Each row was made from one walk, in order. Every step used is in the known rows, and no mark comes twice. Write each row's walk.
Known rows:
nirek > fibi > vekad > mefa: [ 32  20  32  -9  -9  27  35  -7  21   2 -11  -1   6  20  -7 -25   2 -14
  -8   8   9  -6 -10   8 -19  -1  -3   5  14  21   5 -11   8 -24  16   2
   2  10 -11  -3 -17  22   7]
buti > mebo > gimu > kebom > kedu: [ 27  15  36  29   6   9  -4  -9   8   8 -21   0  11   6   7 -20  28   5
   4   3  15  23 -15   1 -15  -8  -3   6  12  22  25 -31   5 -31 -16  10
  -6  -5  -5 -17 -12  32  -1]
nirek > fibi > vekad > kunuteb > mebo > buti: [ 20   8  32 -12  -6  16  27  -3  14   2 -34  -5  -2  20  -2 -15  -7 -16
  -8  16   7 -17   3   9 -31   1  -5   3  19  20   4  -5   5  -7  33  15
   2   3  18   3 -17  19  11]
puzi > kebom: [ 15   0  27  18  -8   8  11  -5  11   8  -8   6  -1   8   7 -24  16  -8
  -8  19   3   0  -8  10  -2 -13   9   9  16  20   2  -9  13 -24  25  17
 -13  -9 -17 -18  -4  16  -8]
kedu > kebom > puzi > lozodo: [ 20   8  26  37   3   8   9 -17   6  -5  -6  16   0   0   3 -13   7  -6
 -13  16  17  17 -10   0  -5 -18 -11 -10  10  34  18 -12  11 -20  17   7
  -4  -5 -22 -20  -2  19  -6]
bidu > kebom > gimu > mefa > vekad: [ 14  -3  24   9  -5  -1  28 -13 -14  19   1   2  10  13   1 -21   9  14
  -8  11   6  11 -12  -6  -5 -10   2  18   2 -13  17 -19  17 -25  -1   0
   2  10  -8 -25  -8  25  -3]
lozodo > mebo > gimu > mefa: [ 16   8  22  18  13  20 -13  -5   8  24 -19  -5 -14   8   0 -29   8  -8
  -1   3  11  15 -15  10   7  -2  -5  -7   7  21  14  -5   7 -18 -19   7
   0   1   6 -18 -23  12  -5]
kunuteb > mebo: [ 20  -5  21  16   8  20   5  -4   2  17 -16  -5 -10  16   0 -13   2  -2
 -10  15   1   8  -9  11   1  -1   4  -6   8  24  11 -10  13 -17  35  10
  -7 -11   8  -4 -11  31  -3]
kebom > bidu > vekad > kunuteb > mebo > buti: [ 20 -27  26  25   3  -7  17   7 -18  13 -40 -13 -21  13   0 -12 -13   2
  -6  16   8 -23  -2   4 -10  -8  -2  -7   5  17  -2   4  15 -12  30  27
  -2  -1   5  -5 -12  19   7]
lozodo > puzi > kebom > gimu: [  6  -9  19  17   0   9   8   1  14  14   8  -1  -7  14   0 -23  19  -3
 -17  20 -11   4   5   6 -12 -21   2  17  16  33  -4  -8  17 -30  13  -9
  -5 -12  -8 -16  -4  19  -9]
lozodo > mebo > gimu > mefa > vekad: [ 16   2  20  18   7  15  -3  -6   3  15 -20  -2 -13  12   4 -28   8 -10
  -2   2  11  21 -21   2   5  -1   4   0   8   7  25  -5  10  -9 -16  13
  -2  12  14 -19 -21  14   0]
nirek > dobav: [ 23  11  23  21  -9  29   1 -14   9  12  -3   5  -7   4   0 -26  11  -4
   0  17   0   8  -7  15   1  -8   4  -9  14  15  20 -17  18 -19  11  19
  -8 -11 -21  -7 -12  22  -3]
mefa > vekad > kunuteb > mebo: [ 16 -10  27  15   2  -7  17  -5 -10   3 -18   0 -10  22   3  -8  -5  -7
  -9  16  -2   2 -15  -2  -3  -9  10  -4   5  10  19  -1  21  -4  53  19
  -3 -12  25   7  -5  29  -3]
dobav > zekelum: [ 19   4  22  16   5  13  -3  -9   2   5  -5  -8   1  10  -4 -18  14   8
  -4   2  -8   5 -10   7   8  -6  -1 -10   9  19   8 -12  12 -19  24  27
  -6  -6  -9 -20 -20  22  -6]
buti > mebo: [ 31  14  31  18  -1  12  15  -4   9  12 -22   1   3   6   4 -18  13   2
   4  20  12   5  -9   8  -5 -10   3  -1  18  20  13 -15   8 -21  17  12
   2  -4  -7  -8  -8  22   0]
kedu > kebom > puzi > lozodo > mebo > buti: [ 21   5  32  36   3  10  10  -5  10 -10 -22  13  -6  -1   3 -13   9 -15
 -10  19  23  21  -8  11  -6 -20 -18 -10  17  33  16 -10  -7 -12 -16  15
   2   6 -13 -22  -6   1   6]
gimu > kebom: [ 20   6  34  23  -1   7   4  -6  -6   8 -15  -4   7   4  -2 -24  11   4
  -3   8   8   6 -12   6  -7  -3   3  -5   1  16  14 -17  14 -30   4  13
  -4  -9 -15  -7 -12  25  -3]
mebo > gimu > kebom: [ 17   1  32  28   3  16 -10  -6  -4  13 -19  -3   9   3   0 -27  14   1
   3   0   2  16 -13   0  -1  -3   3  -3   5  20  23 -17  14 -30  -5  17
  -8  -5  -4 -13 -16  26  -2]
lozodo > puzi > kebom > gimu > mefa: [  8   0  22  10   2  -1   8  -3   9  25   5  -2 -10  17  -5 -27  17  -1
 -15  19  -6  -2   2   5 -18 -15  -4  20  11  25  -8  -7  18 -31   6 -19
   1  -4 -10 -15  -4   7 -11]
puzi > kebom > bidu > vekad > fibi: [ 29 -20  22  32  -9  -3   9  -2   5  12 -16  -4 -19   8   8 -17  12  -1
 -15  11  21 -18 -12  11   3 -19  11   1  10  24 -13  10  17 -26  16  23
 -17  -9 -30 -13  -4  22 -10]
lozodo > puzi: [ 15   0  23  23   8   8   7  -1   7  13 -14  -5  -5  14 -10 -22   8   1
 -13  11   9   5   3   7 -13 -11   0  -2  12  31   2  -7  22 -21  10  -1
  -5  -9  -2  -5 -17  20   2]
lozodo > mebo: [ 17   1  23  20   6  20   2  -1  10   8 -10  -5 -12   7   0 -24  10 -10
  -8  13  10  14 -10  16   9 -10   2 -12  11  25  10  -9   6 -17  -2  15
  -3 -10  -4 -14 -20  21  -4]
mebo > gimu > mefa: [ 18  11  23  15  10  12  -7 -11   1  30 -20  -6  -2   7  -2 -26   8   2
   0   3   6   9 -13   1  -2   1  -1   1   6  17  16  -8  18 -23   4   7
  -4   5   0 -17 -15  16  -3]
bidu > vekad > mefa: [ 29  -2  25  16   1   2  20  -1  -4   9 -13  -3  -2  16 -13 -24   2   0
  -7   8   2 -17  -8   7   6 -13   4  -7   8  12   1  -7  21 -26  13  16
   0   5  -9  -5 -12  13   7]
fibi > vekad: [ 25  10  19   8  -6  23  12  -5  14   4  -7  -7  -6  11   2 -27   0  -7
 -16  14   1   4  -6   5 -14   0   8  -2   9  16  17 -11   8 -24  18  11
  -4   4 -13 -16 -19  34   6]
puzi > kebom > kedu: [ 14   5  24  15   1   6   9 -10  18   5  -1   2  -6  12   8 -20  27  -4
 -12  14  10   8  -8   9 -13 -15   6  13  16  21   0 -19  12 -28  16  12
 -21 -12 -22 -23  -4  20  -7]
puzi > kebom > gimu: [ 13  -5  23   9  -5  13  11  -7   9  14  12   1  -2   7   8 -23  21  -4
 -10  19 -13   5  -6   7  -3 -17  10  15  17  20   4 -16  13 -31  23   7
  -8 -12 -19 -23   1  24 -14]
puzi > lozodo > mebo > gimu > kebom: [ 19   8  38  36  -1  17 -14  -3   2   0 -21   2  -7  -4   4 -24  15 -12
   3   2  -2  19 -19   5  15  -9  -5  -7  12  15  22 -12  -4 -14 -25  14
  -1  -9  10 -25 -15  23   4]
lozodo > puzi > kebom: [ 10  -4  25  25  -4   3   8   1  16   8 -12   4  -6  14   0 -24  16  -6
 -13  20   3  -2   3  11 -11 -18   3  12  19  32  -8  -3  18 -24  14   2
 -12  -9  -6  -9 -10   9  -7]
vekad > kunuteb > mebo > gimu > kebom: [ 12  -8  37  23   7   3 -14  -1 -12  10 -25  -1  -1  14   1 -16  -1  -7
  -3   5  -8   9 -14  -1  -2  -5  -4  -7   1  26  20  -5  18 -20  25  16
  -2 -20  24   3  -9  31  -8]
mefa > vekad > kunuteb: [ 15   0  29  14  -3 -12  21  -9  -6   2 -16   0  -2  13   2 -17   2  -7
  -3  12   4   1 -13  -7  -7 -14  11  -2   8   6  21  -4  25  -9  39  25
  -2  -9   5  -2  -7  25  -1]
kedu > kebom > gimu > mefa > vekad: [ 14   2  20  11  -2  -1  16 -17  -6  22   4   4   0  10   6 -21  17   3
 -10   9   3  29 -14  -8  -8  -6   3   7   8  12  27 -18  19 -27  17  -3
   7  11 -22 -14  -5  22 -10]
kedu > kebom: [ 16   2  25  22  -3   8   7 -10   6  13 -11   6   4   3   4 -20  17  -4
 -11  11  12  23 -10   5   1  -9  -1  -7  13  30  16 -14  19 -27  22  14
  -5  -5 -27 -11 -13  22  -9]
kebom > gimu > mebo > buti: [ 21   1  29   6   6  21  10  -2   5  26   3  -5  -5   4  -6 -18  16  -2
   0  15  -6  22   0   5   0 -10   8   6  19  18   6 -20   9 -25  -7  18
   4   6  -7 -22 -15  22   0]
puzi > kebom > gimu > mefa > vekad: [ 14  -1  22   5  -7  -1  21 -13   1  17   9   2  -4  14   9 -23  17  -1
  -6  18  -7   4 -14  -4 -11 -10  13  23   9  -2  12 -13  15 -24  20   0
  -3   6 -12 -21   3  15  -9]
puzi > lozodo > mebo > gimu: [ 18   7  26  28   3  24  -9  -5  12   7 -19  -1 -14   0   4 -21  13 -14
  -2   5  -4  20 -14   7  20 -12  -3  -8  22  19  17  -8   0  -5 -10  15
  -2  -6  13 -29 -15  22   6]
puzi > kebom > bidu > vekad > kunuteb > mebo > gimu: [  7 -35  22  34   0   0  -4   5 -10  10 -24  -1 -23  14  15 -18  -3 -11
 -11  15  -4 -16 -10   1   6 -15   3   4  10  23  -1  13  17 -17  35  25
 -13 -14  11 -16 -10  26 -12]

Which walk is each row?
[ 13 -16  24  18   5   3   3  -5  -7   9 -24   0  -7  20   6 -12  -2 -10
  -7   8  -9  13 -17  -7   2  -8  10   0   9  13  28  -1  22  -3  43  22
  -6  -9  36   0  -9  34  -1] => mefa > vekad > kunuteb > mebo > gimu
[ 24 -11  38  42  -3  -7   1   4 -17   6 -38  -5  -1   1  10 -25   1   3
   8   9  11 -10 -14  -7  -3 -13  -2  -6   4  15  15  -2  14 -26  -2  21
   4  -8  -1  -9 -14  28  -4] => buti > mebo > gimu > kebom > bidu > vekad > kunuteb
[ 26  12  27  30   8  12  12 -14   5  -4 -10   3  -5   3  -2 -14   1  -4
  -8  16   9   0 -10   1  -9 -15  -3  -7   7  20  14  -9  10 -14  13   6
  -7  -9  -5 -22  -2  23   3] => kebom > puzi > lozodo
[  6 -12  26  19   5  15   2   2  16  19  20   5 -13  14  -2 -23  22 -12
 -16  21 -12  18   5   8   1 -21   7  17  22  34 -10  -9  17 -30  -1  -2
  -2 -10  -3 -17 -14  19 -17] => lozodo > puzi > kebom > gimu > mebo
[ 13   6  29  13   3 -12   6 -11  -8  18 -24  -1  -2  13   1 -22   1  -5
   1   1   3   3 -18 -13  -7  -5   6   3   5   2  25   1  27  -8  19  16
   1   1  15  -6 -10  16  -2] => mebo > gimu > mefa > vekad > kunuteb
[ 35  11  28   3 -10  16  26   0  11   2  -6  -3  -3  19  -6 -25  -3  -8
 -13  12  -4  -1 -14   4 -14  -1  -1   2   5  17  12  -8   5 -28  23   4
   0  10 -13  -6 -13  27   9] => fibi > vekad > mefa
[ 14  -3  24  16   5 -12   8  -5  -5   8 -20  -7  -7  10  -8 -25  -3  -3
 -10   9   4 -21  -3   2   3 -19   9 -15   8   8   4   0  29 -18  25  25
   0 -13   2  -3 -16  18   2] => bidu > vekad > kunuteb
[ 13  -2  27  11  14  -1  -9  -5  -6  29 -28  -5 -12  17  -3 -16  -4  -5
  -3   6  -3   1 -14  -1  -4  -3  -7  -5   4  21  12   4  21 -13  30   6
   2  -8  26   2  -9  19  -8] => vekad > kunuteb > mebo > gimu > mefa
[ 15  -4  27  43   8  24  -1  -5   6 -12 -13  15   1   2   3 -16   3  -9
 -12   9  14  18 -12   5  14 -24 -17  -3   9  20  15  -7  -3 -11 -33  10
  -5  -5  10 -38 -11  20  -1] => bidu > kebom > puzi > lozodo > mebo > gimu
[ 16   0  27  40   4   9  10 -11  -3  -7 -20  16  -3  10   5 -17  -1  -6
  -8   9  21  15 -21  -4   6 -17 -13   8   4  -1  22  -4  -1  -3 -35   7
  -1  12  17 -36 -11  11   3] => bidu > kebom > puzi > lozodo > mebo > gimu > mefa > vekad
[ 18   1  23   3   2   7  -8  -3   6  18 -21  -9 -17  23   0 -22 -14 -13
 -13   7  -7  -3 -13  -3 -15   5  -6   0   1  16  19   6  12 -15  31   4
   3   2  23  -3 -16  29   2] => fibi > vekad > kunuteb > mebo > gimu > mefa
[ 22  11  29  24  -2  15   5  -4  11   2 -15  -1 -17  -1   1 -19  12 -12
  -3  13   2  12 -13  11  14 -14  -3 -11  18  13   8 -10  -1  -7  -1  12
   0 -11   2 -23 -13  20   5] => puzi > lozodo > mebo
[ 16 -11  27  30 -12  12  17   0   2  11 -10   2 -12   3  17 -21  12  -3
  -5  19  10   2 -12   7  -5 -10   3  12   8  26  -1  -4  10 -28  24  16
 -18 -11 -30 -25  -4  23 -16] => puzi > kebom > bidu
[ 25  15  35  15   0 -15  14  -8  -4  17 -34   3   2  13   7 -19   5  -3
  12  11   9   1 -20 -12 -11  -9   2   7  13   0  28  -2  17  -7  20  13
   8   6  19  -2  -5  14   0] => buti > mebo > gimu > mefa > vekad > kunuteb
[ 21   8  21  22  -6  29  -9 -15   8   5   2   1  -6   8  -3 -24  15   3
   2   9 -12   7  -9  14  10  -5  -4 -13  14  16  17 -17  13 -15  16  32
  -7 -10 -16 -14 -20  19  -7] => nirek > dobav > zekelum
[ 16  -4  27   8   4 -17  17  -9 -13  16 -22  -1 -13  23  -1 -12  -6  -3
  -6  15   4  -5 -18  -4 -10  -2   4  -2   0   1  16   2  24  -5  45   9
   3  -3  22  10  -6  19  -4] => gimu > mefa > vekad > kunuteb > mebo
[ 15 -12  32  41  15  -5 -12  -6 -13  -8 -26   3  -8  11  -4 -15 -13  -8
  -9  10  -4 -19 -11  -7   0 -17  -5 -13   1  16  18   2  16 -12  11  13
   0 -13  31  -6  -6  24   3] => bidu > vekad > kunuteb > mebo > gimu > kebom > puzi > lozodo
[ 30  -1  40  43  -5  18   4  -1  -8  12 -30  -2   3  -3  16 -21  15   7
  11   9  17  17 -19  -1  -8  -2  -5   5   5  28  23 -16   2 -31  -7  14
  -2  -3 -13 -19 -10  35  -7] => buti > mebo > gimu > kebom > bidu
[ 16  -4  25  28  16  18 -15  -8   1  10 -16  -6  -3  16   3 -15  19   2
 -10   0   3  26 -15   5 -10   0  -3   2   3  27  22 -24   9 -29   0   9
 -15  -9  11 -13 -15  39  -2] => kunuteb > mebo > gimu > kebom > kedu
[ 11 -18  26  36  -6   7  13   6   5   9 -12   0 -17   9   9 -22  11  -3
 -13  20  12   2  -2   8 -16 -14  -3  13  10  38 -11   1  14 -26  12   3
 -14  -9 -20 -19  -9  19 -12] => lozodo > puzi > kebom > bidu
[ 15 -26  37  37  -2   0   2   1 -26   5 -26  -3 -10  13  15 -11  -4  -2
  -1   5   0  16 -24 -11  -7   1   0   3  -7  19  29  -1  14 -13  26  21
  -7 -10  19  -4  -8  43  -9] => mefa > vekad > kunuteb > mebo > gimu > kebom > bidu
[ 30   3  22  18   4   4  -8  -9   9  20 -23  -5 -15  16   0 -20  12 -11
  -5  -3  20  19 -25   4   7  -6   8  -5   9  17  20   5  13  -6 -14  14
  -3   5  12  -2 -13  16  -1] => lozodo > mebo > gimu > mefa > vekad > fibi
[  2 -20  25   8   2 -20  16   0  -4  16  -3   2 -19  32   1 -14   4  -7
 -16  23 -14  -5  -4  -4 -22 -17   1  22   8  15   1   4  22 -13  39 -16
   4  -7  25   4   4  15 -11] => lozodo > puzi > kebom > gimu > mefa > vekad > kunuteb > mebo
[ 28  10  28  23   3  21   1  -5  11  15 -25   1   6   4   7 -21  15  -1
   7  10   6  14 -11   3   1  -9   5   1  21  23  23 -13  10 -19  10  16
  -1   0   5 -15 -11  27   1] => buti > mebo > gimu
[ 12  -1  20  16   1  14   5 -12   2  18   9   2   3   3   6 -20  21  -1
 -14  11  -3  32  -6   2   0 -13   1  -3  14  32  20 -21  19 -34  18   4
   3  -7 -29 -18  -8  31 -14] => kedu > kebom > gimu
[ 19 -10  30  51  -1  16 -11   2  -9  -1 -29  -7 -21  -6   9 -27   6  -5
   0   2   6   4 -18   4  20  -9  -4 -10   7  11  12  -6  -2 -16 -36  19
  -2  -3  -2 -36 -22  27   5] => puzi > lozodo > mebo > gimu > kebom > bidu > vekad
[ 13  -3  24  16   5  20  -2 -10   9  25  20   7  -3   3   4 -20  23  -7
 -13  11  -5  45  -7   2  14 -12   4  -2  17  34  13 -20  18 -35   6  10
   5  -7 -21 -17 -17  32 -20] => kedu > kebom > gimu > mebo
[ 22  -6  35  35  -4  12   9  -2 -15   9 -17  -8  -4   0   8 -23   8   8
   0  10  17  11 -16   4 -10   0  -4  -3  -6  24  13 -15   9 -34   3  13
  -9 -10 -28 -16 -12  33  -8] => gimu > kebom > bidu
[ 14  -7  23  -2   7 -11  14 -10 -15  22  -4  -7 -13  24   1 -11  -3  -1
  -8  17 -13   4 -15  -7 -11  -5   6   4   0   3  19  -7  22 -12  42  -3
  10  -5  20   2  -1  29  -8] => kebom > gimu > mefa > vekad > kunuteb > mebo
[ 18  -7  28  -4   4 -15  23  -5 -16  22 -20  -8 -10  21  -2  -9  -2   2
  -2  18  -7  -4  -9  -5 -23  -4   1  11   5   0  18  -6  14  -9  33   4
  10   9  21  -1   3  17   6] => kebom > gimu > mefa > vekad > kunuteb > mebo > buti
[ 16  -4  31   7  -4  17  12   0  12  20   7   4  -5   5   3 -19  23  -8
  -1  23 -10  14   0   9   1 -15  11  21  25  18  -6 -16   4 -28  -1  22
  -4   3 -12 -27  -8  10  -7] => puzi > kebom > gimu > mebo > buti
[ 33  17  42  45   3  13  -1 -10   3  -9 -25  11  10  -3   6 -15   8  -2
   8  13  11   9 -17  -5 -12 -14  -9   0  11  22  29 -17  -2 -19 -13   7
   2  -3   8 -19   0  22   4] => buti > mebo > gimu > kebom > puzi > lozodo
[ 13 -18  33  34  12  -1  -3  -6 -16 -10 -18   7   3  20   3 -13 -12  -9
  -9   9   3  11 -20 -10 -15  -7   2  -3  -8  23  37  -1  19 -13  22  14
  -6  -8  31   7  -4  32  -7] => mefa > vekad > kunuteb > mebo > gimu > kebom > puzi
[ 16  -6  25  31   6  12  19  -8  -3  -3  -9  10  12  10  -2 -16  -2   6
 -17  17  24   5  -5   6  -7 -19  -7   1  -2  21  10 -12  15 -27  -2  10
 -10  -6 -15 -20 -10  22  -7] => bidu > kebom > puzi
[ 14   3  24  20   4   6  17 -10   4   6  -9   2   9  11   1 -15  19  11
 -16   6  21  16  -7   7  -8 -16  -6   8   8  11   4 -26  13 -29  -4  10
 -14  -9 -18 -29 -13  29  -4] => bidu > kebom > kedu
[ 15  -4  29  38  18  26 -18  -4   3  -6 -10   3  -1   6   0 -28   3 -12
  -8   7  16  23 -15   8  -3 -10  -6 -13  -4  38  26  -8   3 -27 -35   9
  -5  -7   5 -14 -19  21  -7] => lozodo > mebo > gimu > kebom > puzi
[ 26  11  42  36   4   8   8  -1   0 -14 -28   5  -5   0  -4 -18   4  -8
   1  17  19   3 -11  11 -14 -13 -15  -9   5  18  13 -13 -12 -15 -32  11
   1   2  -3 -20  -6   6  14] => gimu > kebom > puzi > lozodo > mebo > buti
[ 16 -17  25  28   1  -7  14  -1 -15   8 -23 -12 -15   6   3 -22  -6   1
  -9  10  10 -18  -7  -1  -1 -15   3 -13   1  16   1   4  25 -20  23  23
  -3 -13 -14 -13 -15  28  -6] => kebom > bidu > vekad > kunuteb
[ 22   9  37  40   9  12  -2  -8   3 -15 -10   6  -7   0  -1 -21   2 -11
  -5  16  14  10 -16   9  -2 -14 -10 -14   1  21  16 -11  -6 -18 -23   4
   1 -13  -1 -17  -8  18  -1] => gimu > kebom > puzi > lozodo > mebo
[ 11  -9  27  15   2  22  12  -4  -2  21  16   6   5   6  -1 -18  16   4
 -12  12  -1  28  -5   4  17 -17   1   8  12  13   1 -21  15 -33 -13  12
   2  -7  -8 -28 -19  33 -15] => bidu > kebom > gimu > mebo
[ 23 -26  19  37  -6  -8   6   4   7  12 -20  -7 -23  15   1 -20  10  -1
 -22  12  21 -21  -1  11  -8 -23   6   5  14  37 -21  15  22 -25   8  10
 -15  -9 -20  -5  -8  16  -7] => lozodo > puzi > kebom > bidu > vekad > fibi
[ 15   2  24  44  10  23 -12  -9  13  -7 -11  15  -8  -2   7 -19  11 -20
 -13   8  13  35 -15   3  10 -19 -15 -13  16  41  26  -7   0 -14 -15  12
  -3  -4  -3 -27 -13  17  -7] => kedu > kebom > puzi > lozodo > mebo > gimu
